Each row comes from the steps of one path. Every step used is in the known rows, and no mark comes twice. Write the path behind each row, first mark first.
Known rows:
mupa-vikivol-ronav-lako-tobe: 110 -8 -135 -260 57 -113 -32 -193 -72 -220 20 -131 -27 5 -181 -177 -55 2 -222 100 -127 46 182 133 -71 -273 -82 -55 66 -88 -34 151 -115 127 -27 -113 101 -24 89 -94 -139 41 -20 -101 202 -19 -213 91 -6 -172 143 274 -19 -69 -232 102 106 -41
mupa-vikivol-ronav: 72 94 -97 22 13 -185 -118 -98 -60 -146 98 108 -130 -131 -111 -201 32 -24 -157 70 -67 -12 69 329 119 -66 -30 -29 49 42 71 174 -310 -84 -145 10 -21 183 171 -91 -42 141 -38 132 106 -106 -135 90 -67 -12 129 264 57 88 -223 -97 2 23
tobe-lako-ronav: 15 71 -155 34 -5 184 116 90 -101 80 93 -1 -455 -137 -111 48 44 -43 14 40 219 -260 97 -51 140 156 86 -67 105 240 86 14 -80 27 -94 -38 -275 34 -97 29 -145 -133 90 347 63 -13 -51 167 18 69 -135 117 158 53 -23 -274 -26 -1
tobe-vikivol: 196 14 -91 221 150 -216 25 76 124 32 -23 -120 -140 -127 91 93 -138 -34 125 -64 44 -12 70 -117 45 -147 -80 -158 113 72 -64 -16 -81 -232 41 9 -71 145 143 50 4 -138 -67 173 94 18 84 64 -60 114 11 -124 -204 4 -236 -166 -5 -68
vikivol-ronav-lako-tobe: 139 13 42 -339 187 -91 58 -35 3 -103 110 -158 -3 49 -204 -24 -98 13 -99 120 58 -8 264 62 -41 -276 -118 8 3 39 -13 60 114 259 -137 -118 206 -106 15 15 -90 -37 74 -63 26 2 -152 118 38 -104 -53 108 -94 10 -146 101 17 -14
koma-tiberi-lako: -65 -87 141 243 -77 110 -20 9 -35 146 -199 -69 -140 -187 172 -14 191 -65 -64 -184 79 -17 -174 -16 136 147 69 21 5 -101 -153 -61 -11 -194 77 -19 5 99 159 -72 152 -214 -208 27 -122 -53 -54 -5 -27 110 127 5 5 44 172 57 -236 29
mupa-vikivol-ronav-lako-tiberi-koma: 2 103 -202 -47 -105 -212 -112 -130 -91 -215 54 58 5 -182 -195 -221 -141 -62 -188 5 -243 177 41 224 -321 -314 -101 117 -169 -303 66 153 -149 130 200 45 200 -51 198 -19 -193 35 -40 -176 -68 -6 -72 42 -138 -138 76 -81 53 104 -86 -20 101 146
lako-tiberi-vikivol: 21 39 -12 276 -184 -35 -94 -58 167 -121 -103 128 324 207 186 146 -253 1 116 -64 -78 82 -73 22 179 -30 -87 28 90 185 11 -81 9 -124 -70 115 49 57 -215 167 -58 -14 21 120 -66 -150 32 48 -23 19 -4 -92 -98 7 -81 -84 163 17
tobe-koma-tiberi: -73 -90 70 -8 -182 163 25 216 -75 106 -68 2 213 -36 202 41 131 -157 -1 -73 110 -66 -115 73 -123 165 107 -73 -12 -139 -52 -171 122 -242 -61 -24 -17 -65 55 -74 124 -187 -65 73 -99 -22 93 -108 141 48 -59 7 53 2 166 -44 -165 92
vikivol-ronav-lako: 138 94 74 -146 214 -199 57 -15 -95 -167 206 -90 -219 -286 -273 -46 -6 12 -55 60 29 -80 271 173 -29 -253 -225 50 -13 35 67 105 34 183 -88 -21 226 -18 110 -11 10 115 -56 -84 91 71 -113 135 17 -83 -115 109 98 -2 -117 -73 -43 108
vikivol-tobe-lako: -118 83 -107 10 28 -29 46 -74 -17 -69 196 -2 -2 88 -271 94 99 13 9 135 -85 -74 -26 -247 116 97 150 52 115 283 164 100 -144 15 -167 179 -105 -41 -60 115 -83 52 7 89 191 -26 -5 -173 28 -46 -264 -61 61 -142 -22 -138 212 -206
vikivol-ronav-lako-tobe-koma-tiberi: 76 -115 111 -472 -17 95 82 117 -124 -33 -21 -113 177 31 -50 -17 21 -80 -136 173 212 63 99 94 -290 -85 25 49 -75 -221 -75 -104 305 271 -38 -193 184 -231 -27 -137 74 -60 95 -253 -114 48 -40 -61 163 -162 -10 19 22 100 114 307 -149 84
dofu-gamup-pado: 179 -132 192 227 -16 -33 -166 104 25 84 -25 -23 -277 143 -119 -21 -389 25 -136 -214 -187 18 -36 18 80 -7 64 -307 178 232 19 39 -288 -33 -121 7 -199 215 -81 77 -200 -123 54 151 14 60 23 13 -81 133 7 193 15 -169 -117 -181 -31 -129
koma-tiberi-lako-ronav: -78 -11 93 111 -26 233 14 86 0 304 -233 -4 -539 -196 222 -98 297 -47 12 -231 210 -103 -46 57 219 337 94 -77 -47 -93 -173 -63 -6 -80 6 -65 -105 137 75 -135 51 -255 -93 118 -85 69 -76 171 -76 105 120 84 161 200 200 20 -244 49
tobe-vikivol-ronav-lako: 289 69 -4 -104 364 -340 62 39 -8 -165 207 -123 -228 -386 -266 -2 -108 40 38 92 105 9 333 37 -100 -389 -255 -98 -2 65 9 89 6 195 138 -66 104 74 207 -6 62 133 16 -98 118 137 -27 147 -13 -26 -89 -119 -102 53 -193 -33 -110 36
koma-tiberi-lako-tobe: -62 -172 82 36 -112 219 24 -52 76 225 -287 -127 54 104 226 53 127 -114 -124 -88 59 70 -191 -128 141 105 147 -81 55 -126 -189 -83 92 -100 -40 -83 26 -37 9 -92 56 -376 -83 10 -72 -62 -32 -75 -26 77 223 29 -116 103 125 209 -98 -80
gamup-pado: 137 -127 73 217 111 -94 -153 129 122 137 -39 21 -228 49 -38 42 -224 -15 -77 -67 2 -8 -57 85 87 28 -32 -237 68 51 -47 64 -129 -79 -235 14 -84 169 -65 41 -100 -93 -38 259 34 -3 -19 -11 -54 219 -48 164 -4 -94 -47 -281 30 -63
tobe-koma: 64 -41 24 0 -135 86 10 177 18 100 35 -37 125 -36 83 184 123 -66 65 -78 141 -185 66 35 -81 31 33 -103 -32 14 -14 -68 32 -115 -82 -14 -70 51 0 -16 65 -131 34 148 -2 -19 160 33 122 109 -147 33 11 -75 -7 -227 95 72
koma-tiberi-lako-tobe-vikivol-ronav: 207 -77 28 -81 155 -25 -23 46 25 137 -106 -49 -75 -46 60 -32 -37 -6 -46 120 178 206 16 0 128 -56 53 -38 -58 -127 -190 43 40 64 57 -211 51 40 183 -138 99 -115 38 -104 -105 -44 8 63 -45 119 311 -83 -289 298 30 376 -357 -88
koma-tiberi-vikivol-mupa: -247 10 214 167 -35 130 16 17 -187 100 -94 169 39 -22 225 -236 -126 -22 -112 193 18 -61 -261 43 52 205 -94 185 188 125 168 -140 -146 -356 165 67 -49 180 -28 124 108 25 -20 143 -160 -10 43 23 -59 67 135 10 -34 -162 70 46 -177 33
vikivol-tobe-koma-tiberi-lako: -138 -71 132 47 -126 199 -51 76 83 193 33 -34 105 68 114 97 439 65 147 -136 46 4 -161 -88 43 346 227 40 -170 -134 -74 -56 122 -52 78 78 -3 -90 70 -132 223 -1 -45 -214 -93 -36 133 -226 38 72 -33 -118 136 3 333 139 -1 -63
ronav-lako-tobe-vikivol: 316 -105 -131 -90 206 -177 70 -56 179 -67 -113 -312 52 23 -3 132 -262 -9 14 -60 -29 63 212 -292 -136 -366 -167 -240 143 18 -113 -40 142 28 134 -53 27 -85 90 -18 -69 -274 -4 -53 174 178 27 38 -44 -56 -3 -158 -280 -65 -274 39 153 -138
ronav-lako: 43 4 28 44 116 -111 57 -53 7 -100 50 -167 -86 -190 -114 69 16 -59 -13 -132 8 -141 127 -104 -79 -178 -180 -108 132 65 -28 12 35 -70 87 15 128 5 79 45 -6 -131 -137 -6 139 152 -46 64 -29 -101 -173 28 98 -166 -154 -188 122 53
mupa-vikivol-ronav-lako: 139 59 -112 -109 105 -226 -65 -186 -148 -274 128 -32 -236 -343 -251 -205 45 0 -183 52 -97 -7 152 235 -82 -221 -128 -25 42 5 42 151 -210 51 75 -21 93 115 194 -87 -31 186 -79 -48 156 55 -165 94 -54 -203 38 179 151 -44 -192 -76 63 38
dofu-vikivol-mupa: -275 17 190 49 209 52 48 -6 -78 305 15 24 -273 -61 58 -212 -222 -95 -180 38 -24 -200 -55 -269 108 -31 -193 183 169 -39 295 119 -395 -233 18 10 -148 151 128 148 47 184 24 403 86 47 180 -183 -34 206 93 215 -71 -241 -247 -285 150 -11
koma-tiberi-vikivol-tobe: -232 9 43 199 9 6 25 -60 27 -68 -28 201 236 316 106 -90 100 74 158 42 -250 92 -246 -96 192 316 156 24 81 216 70 -56 3 -167 -194 155 -15 -69 -130 54 53 220 -109 -80 88 -21 -23 -160 25 -117 55 -21 37 -13 170 194 -104 -171
koma-tiberi: -70 -72 116 131 -58 59 9 75 -28 56 -128 52 3 -47 94 -35 17 -201 -80 -88 -34 -70 -184 37 41 74 67 -59 102 -84 -6 -116 -13 -302 -101 21 72 -20 95 -29 71 -220 -154 128 -27 -56 -40 -74 55 -72 109 68 -12 51 23 13 -233 9
tiberi-lako-ronav: 56 55 5 178 89 119 17 45 115 271 -86 -49 -588 -164 97 28 279 13 105 -252 187 -234 107 40 249 243 -23 -118 -65 10 -184 44 -38 55 -40 -35 -201 199 29 -89 -6 -222 -18 190 6 33 -9 303 -139 201 51 97 117 144 48 -177 -21 -7
tiberi-vikivol-ronav: 55 136 66 116 95 -116 64 -4 -107 -119 157 216 -18 -33 -60 -18 -20 133 99 177 46 -57 97 247 242 14 -73 51 7 239 109 91 -53 51 -212 -2 -53 132 -117 119 -12 288 59 97 -83 -110 -48 205 27 44 -35 194 -46 62 -50 -82 -158 92

Which path is each row?
72 120 6 65 -58 -111 -83 -32 73 -153 138 236 161 149 15 52 -242 56 103 150 1 83 45 259 176 -113 -118 152 -93 126 59 37 -8 75 -166 43 171 42 -143 151 -82 260 112 7 -116 -136 -25 126 -7 -31 12 -18 -113 146 -61 -6 -14 47
lako-tiberi-vikivol-ronav
112 -9 85 -142 -28 14 94 132 -252 -224 138 107 100 -232 -137 -90 110 134 54 165 195 -4 60 262 -177 -2 -34 115 -133 -30 38 -132 247 177 142 -46 55 -67 -114 -70 173 351 57 -330 -168 89 -28 105 126 -137 -117 -13 158 -6 226 190 -311 247
tobe-koma-tiberi-vikivol-ronav-lako
41 -206 26 -324 -115 167 72 51 -21 -2 -148 -206 319 92 122 47 84 -120 -118 -42 89 43 -63 -49 -308 -31 83 -60 15 -173 -112 -198 326 36 103 -111 108 -214 2 -126 60 -266 7 -145 -26 55 -6 -134 138 -156 -36 -92 -15 -50 109 179 -17 23
ronav-lako-tobe-koma-tiberi
149 6 0 -9 -62 -98 -110 -110 182 -97 -14 -122 157 14 -10 100 -171 -105 -29 -179 -116 41 104 -15 -98 -296 -231 26 30 -72 8 -41 92 42 62 34 295 -21 52 46 -83 -215 -101 -3 88 24 10 -26 -30 -159 -103 -152 16 -96 -170 -136 205 -5
ronav-lako-tiberi
-120 63 -144 -11 -99 -12 -133 -78 115 -24 58 28 172 223 3 61 230 106 67 -83 -212 -38 -12 -7 -78 191 216 -127 13 -33 59 71 -184 -136 -83 142 -190 7 14 -61 5 69 -19 -55 254 31 81 -198 24 -34 -52 41 128 -190 -43 -106 422 -131
mupa-vikivol-tobe-koma
123 -168 -21 110 0 38 1 -1 112 186 -300 -204 13 3 229 34 -29 -20 -1 -50 107 157 -105 -248 112 -25 99 -155 58 -107 -266 -41 71 -150 201 -139 -39 42 152 -114 66 -403 -28 -10 -49 20 54 21 -61 129 238 -193 -308 178 0 254 -221 -176
koma-tiberi-lako-tobe-vikivol
-110 168 -187 55 102 68 159 -75 -25 -112 182 186 -257 206 -164 41 106 211 240 165 21 -163 -3 -120 275 431 98 -40 125 420 120 96 -44 182 -122 116 -384 75 -361 149 -136 260 156 62 155 -1 -71 126 9 15 -163 67 177 17 93 -106 22 -148
tiberi-vikivol-tobe-lako-ronav
-44 47 -281 47 -99 -89 -58 -242 -96 -208 153 39 -17 13 -225 -18 108 13 -73 73 -219 -48 -91 -133 89 118 206 -59 153 293 201 165 -354 -97 -43 169 -212 24 4 34 -130 133 -75 56 350 -69 -116 -163 -26 -112 -76 86 117 -208 -129 -171 301 -231
mupa-vikivol-tobe-lako
-32 96 -65 -163 77 -170 -43 -3 -50 -134 131 12 37 -128 -190 -9 -203 -81 -79 -11 -87 132 111 99 -278 -321 -155 210 -241 -207 68 105 80 227 70 32 330 -104 73 88 -142 -30 21 -135 -205 39 -23 34 -66 -39 -105 -153 -11 85 4 -36 32 170
vikivol-ronav-lako-tiberi-koma
-127 -52 -64 75 -219 145 -170 -111 62 87 -60 -15 74 50 97 -44 515 83 65 -155 -81 66 -205 6 -33 311 303 -30 -99 -187 -84 -34 -107 -180 150 67 -172 22 173 -217 163 46 -140 -215 69 -6 66 -217 -57 17 114 -5 203 -60 243 173 106 -87
mupa-vikivol-tobe-koma-tiberi-lako
-9 37 68 44 -77 26 -77 -167 77 -74 48 9 104 27 100 -32 -334 6 -72 103 -109 -4 -5 19 -116 -181 -371 299 52 115 187 -76 -60 -23 292 70 157 123 -85 213 7 119 19 -22 -80 51 87 93 -210 -25 -95 -182 -47 -261 -133 -110 336 81
ronav-lako-tiberi-vikivol-mupa
-146 60 89 54 50 -41 47 49 -198 -112 -7 265 61 -59 21 -190 -25 24 0 195 103 63 -93 222 185 123 39 84 33 141 39 -35 20 -67 -150 -21 62 27 -107 21 74 278 5 -46 -111 -84 -95 88 71 -51 57 148 -21 163 144 164 -454 79
koma-tiberi-vikivol-ronav
-6 -160 41 -203 -170 183 136 40 -56 -124 -169 -93 393 156 178 27 -12 70 -4 48 88 40 -91 -3 -243 58 60 -10 84 54 -94 -267 373 8 101 -96 -53 -185 -222 -48 78 -37 59 -242 -107 100 23 -65 125 -172 -13 -68 -22 -121 226 317 -87 42
ronav-lako-tobe-koma-tiberi-vikivol
76 -72 76 -461 223 42 159 28 -64 8 20 -125 -41 83 -151 -38 -123 37 -55 105 149 -32 299 -140 -156 -239 -94 43 -59 -134 75 114 135 426 -114 -207 -91 -235 -69 -6 -16 301 202 -90 6 128 63 -167 142 3 31 222 -83 -74 -131 54 124 33
dofu-vikivol-ronav-lako-tobe-koma
-176 28 -84 143 -176 -5 -99 54 98 55 -74 48 198 198 120 142 -196 -151 -7 -153 -191 70 -122 -67 -120 -108 39 59 -73 -200 16 -8 2 -179 -35 108 111 -87 36 102 -167 -327 6 169 -140 -96 69 -75 -74 110 -37 -178 -123 108 6 -196 111 53
lako-tiberi-koma
-317 -95 109 -94 111 111 35 53 -6 188 -54 81 125 249 56 -70 138 5 136 -87 -145 3 -163 -318 8 243 224 29 19 -131 115 -18 -47 -72 -184 19 -155 -240 -11 -14 112 332 -16 -23 73 85 192 -503 171 16 59 123 72 -47 122 91 -13 -126
dofu-vikivol-tobe-koma-tiberi
145 -1 -51 147 -65 -89 -41 -115 173 -231 -42 -15 233 23 64 91 -231 64 81 -67 -121 80 4 -14 -59 -197 -264 75 86 112 -5 -64 86 -39 115 73 155 -34 -142 118 -80 50 -57 -44 21 53 -11 66 -50 -168 -129 -157 -22 -123 -84 -53 186 65
ronav-lako-tiberi-vikivol
-235 107 -221 43 -144 -22 -42 -24 25 -68 138 71 182 239 -210 179 -80 -38 61 59 -256 110 -197 -260 -113 0 190 126 -141 38 159 117 -37 31 -30 237 14 -239 -114 149 -219 -68 79 -14 -46 -149 63 -257 -42 22 -202 -314 -29 9 69 -101 243 -142
vikivol-tobe-lako-tiberi-koma
-132 13 56 -124 -5 313 -8 106 85 322 -1 45 -271 171 162 -6 488 137 215 -159 114 -85 -34 -42 113 532 256 -30 -229 -182 -164 -78 162 135 7 22 -191 -35 -29 -188 120 -80 47 -122 -66 89 96 -51 4 113 -21 -15 235 134 359 140 -96 -62
vikivol-tobe-koma-tiberi-lako-ronav
266 15 20 -41 178 -137 6 8 146 156 -3 -124 -172 -61 18 122 -43 88 25 80 184 70 207 -53 215 -191 -90 -74 -88 -78 -162 185 17 193 69 -166 -47 83 96 -59 5 -103 147 -37 13 -74 31 176 -116 192 119 -48 -317 224 -136 165 -54 -104
tiberi-lako-tobe-vikivol-ronav
-56 65 -99 73 -44 -112 -36 -3 123 -108 -74 -89 181 -29 -40 100 -199 -77 -51 -217 -219 93 -10 -145 -303 -275 -132 41 -123 -167 -52 -36 84 -5 191 90 251 -154 45 112 -125 -289 -54 -50 -56 73 8 -71 -106 -40 -175 -260 -11 -50 -14 -103 222 104
ronav-lako-tiberi-koma
-175 -63 -93 -52 -207 84 -158 -43 -41 13 -26 80 199 176 106 -117 284 -32 -24 -33 -181 83 -224 -21 -125 294 334 -122 -6 -122 27 -63 -158 -250 -35 76 -102 -60 95 -167 71 63 -93 -66 107 -19 2 -276 86 -104 85 21 156 -62 118 113 106 -136
mupa-vikivol-tobe-koma-tiberi
-151 88 -74 153 -59 -127 -132 -155 261 -113 60 197 421 495 133 121 -94 92 242 -1 -314 88 -118 -100 196 78 -6 35 30 197 47 31 -29 -15 -200 214 91 -67 -226 152 -99 185 8 -67 122 -61 39 -91 -19 -85 -35 -129 -80 14 -66 10 306 -148
lako-tiberi-vikivol-tobe
150 128 50 22 174 -221 99 -41 -155 -277 142 103 -109 -220 -225 -77 13 163 36 123 33 -51 205 177 54 -167 -244 100 11 216 62 71 82 177 -1 0 71 40 -120 54 26 352 34 -154 17 38 -136 243 -33 -134 -92 92 42 -17 -5 -33 -152 146
tiberi-vikivol-ronav-lako
-188 111 -411 89 -246 -66 -126 -164 -49 -180 90 98 218 203 -195 12 -75 -16 -55 40 -390 187 -279 -206 -155 41 230 60 -63 23 136 169 -272 -111 87 190 -112 -119 3 118 -284 12 6 12 66 -157 18 -287 -99 -37 -92 -160 57 -34 -6 -91 386 -180
mupa-vikivol-tobe-lako-tiberi-koma
-76 9 71 15 271 -148 57 -7 -112 77 72 107 -311 -99 -118 -165 -144 -32 -13 55 19 -88 161 -45 186 -100 -81 49 13 -28 170 215 -250 94 -266 -87 -67 2 50 49 -23 381 45 239 45 -23 55 -90 87 80 134 341 -50 34 -187 -160 -138 18
dofu-vikivol-ronav
214 -14 -49 -188 249 -217 61 54 109 65 52 -90 65 95 16 75 -240 -45 -1 187 106 79 220 -28 115 -223 -21 -161 38 50 -54 113 -12 97 -197 -119 11 47 36 14 -108 -100 153 92 35 -33 6 135 41 65 131 -24 -359 224 -251 64 -106 -142
lako-tobe-vikivol-ronav
57 48 94 -56 122 -114 91 -15 -189 -301 57 130 -65 -246 -143 -212 21 72 -23 207 67 42 -13 202 -11 -12 -110 163 24 67 21 -56 125 77 26 -63 158 5 -30 -18 62 280 -97 -249 -72 79 -176 77 30 -193 5 34 100 28 126 202 -312 145
koma-tiberi-vikivol-ronav-lako
129 78 28 -185 53 -169 -88 -52 70 -161 155 -5 -40 -55 -171 -17 -160 -81 -54 17 -24 84 228 222 -58 -356 -219 152 -92 -101 44 52 77 273 -59 -13 400 -64 45 47 -57 69 31 -112 17 35 -58 68 -28 -130 -129 -80 13 75 -136 -55 112 77
vikivol-ronav-lako-tiberi
-42 -23 79 -14 -87 345 35 206 -40 388 -177 -24 -399 -170 238 -21 429 10 80 -195 370 -132 0 65 19 379 162 -60 -147 -196 -214 -158 148 62 164 -144 -217 69 41 -183 148 -185 38 30 -199 52 63 120 0 138 41 33 202 147 321 60 -247 155
tobe-koma-tiberi-lako-ronav
-64 -64 40 164 -223 146 75 187 -128 16 -106 157 279 14 206 45 80 73 91 26 156 -37 -148 73 -64 233 161 -7 4 81 -49 -267 137 -231 23 12 -149 -14 -154 -18 144 38 9 18 -197 -34 90 -11 128 4 -23 -3 15 -38 232 58 -225 161
tobe-koma-tiberi-vikivol
-183 -10 202 10 -195 246 13 151 -177 164 -20 151 198 -52 258 -100 -28 -7 -81 228 205 -116 -229 161 -135 288 1 174 27 25 164 -264 -1 -272 239 -3 -164 148 -57 80 207 81 102 47 -254 -6 170 -29 24 99 -8 -44 19 -192 177 23 -88 138
tobe-koma-tiberi-vikivol-mupa
90 -131 30 -32 -177 206 32 101 138 314 -134 -206 86 124 162 270 178 85 7 -120 224 -65 63 -86 -24 86 93 -61 -67 -92 -179 -18 184 89 86 -64 -142 -15 -83 -65 49 -300 125 29 -76 -88 135 47 37 160 24 3 -111 -50 79 -20 188 -15
tiberi-lako-tobe-koma
